What can hang from each mark:
V: S X
X: U V
W: B U
B: M N X
U: W X
M: B

(in the rows, 128 means zero)
Known rows, with every way that one mark hangs from another:
V(S X(U(W(B(M))))): [165 114 182 100 154 138 128 146 132 125 143 145 119 138 122 142 174 156
 153]
V(S X(U(W))): [169 123 123 126 139 139  74 134 161 126 119 145 117 128 116 133 159 116
  94]
X(U(W(B)) V(S)): [169 102 124 114 107 130 129 136 130 101  99 135 123 115 117 146 111  40
 136]
X(U(W(B(N))) V(S)): [134 134 132 118 113 135 175 121 148 124  93 124 127 103 113 132 117  36
 124]
U(W): [117 125  62 146 134 126  52 128 105 153  97 110 127 104 142 127 132  91
  89]
W(B(N) U): [136 155 161 123 121 136 159 141 142 139 144 104 118 122 130 129 128 156
  90]
W(U(X(V))): [165 110  93 131 116 137  98 123 106 115 120 132 141 114 128 135 126 124
 103]
M(B(N X(U V))): [ 67 180 113 140 126  94 148  97 170 132  95 144 136 155 142 107  88  91
 148]
W(B(X) U): [158 124 163 132 119 117 125 142 129 113 169 126 121 139 132 135 108 228
 118]
X(U V): [143 124  68 125  96 133  83 123 148 103  77 135 123 135 121 131  99   4
 121]
U(W(B) X(V(S))): [157  74 125 132 130 133 114 142  75 122 115 132 137  85 115 142 139 134
 113]
X(U(W(B)) V): [152 110  97 114 105 124 116 120 114 111  64 135 134 101 121 142  96  36
 142]
B(M X): [ 91 130 101 144 144 120  80 128 117 143 153 124 126 155 145 116 138 169
 143]
B(M N X(V(S))): [ 82 145 120 139 146 139 147 117 153 142 165 129 124 157 130 109 147 129
 136]
U(X(V(S))): [149  90  95 142 123 144  77 144 110 115 127 134 125 119 114 131 143 103
  89]
U(W(B(M N)) X(V)): [ 86 119 114 124 150 132 168 106  64 166  94 118 160  77 128 123 154 128
 154]
B(M): [105 133  92 131 140 134  70 141 110 143 138 113 117 148 146 124 151 102
 125]

Rows:
[114 150 166 114 135 130 201 110 134 130 162 131 137 143 134 124 122 187
 163] => W(B(M N X(V)) U)
[ 83 155 158 128 128 112 182 116 147 138 132 121 134 142 129 113 122 154
 175] => W(B(M N X(U)))
[185 104 175 122 115 131 145 146 144  89 187 144 114 152 120 143 108 188
 122] => W(B(X(V(S))) U)
[ 69 146 156 136 145 122 158 127 123 156 153 113 127 137 134 112 140 200
 147] => W(B(M N X))
[130 143 154 126 117 130 182 115 147 122 143 131 131 127 122 125 101 179
 118] => W(B(N X(V)) U)
[121 142 133 136 123  97 113 129 168  98 134 156 119 179 140 126  95 103
 151] => M(B(X(U V(S))))
[112 130  87 126 119 120 112 105 142 113 114 146 137 158 134 122 107  78
 183] => B(M X(U V))
[ 79 148 128 125 154 128 151 124  93 175 117 100 135 103 143 122 156 128
 137] => U(W(B(M N)))
[183 107 171 113 135 138 110 150 147 116 124 147 113 122 108 144 153 148
 109] => V(S X(U(W(B))))
[ 55 162 109 148 151 123 126 112 138 166 147 113 131 144 141 101 146 169
 133] => B(M N X)
[ 95 141 116 137 136 128 131 128 108 166  98 100 129  86 130 122 133 123
  93] => U(W(B(N)))
[185 105 120 131 119 144 112 140 122 105 155 132 129 127 123 139 140 128
  94] => W(U(X(V(S))))
[181  95 139 118 111 135 131 137  91 105 127 134 138 106 120 144 120 159
 118] => W(B U(X(V)))
[120 162 173 111 140 137 182 135 128 146 165 104 123 137 141 128 150 157
 133] => W(B(M N) U)
[135 118 141 135 104 108 116 135 142 106 120 134 123 137 119 129  94 152
 143] => W(B(X(U)))
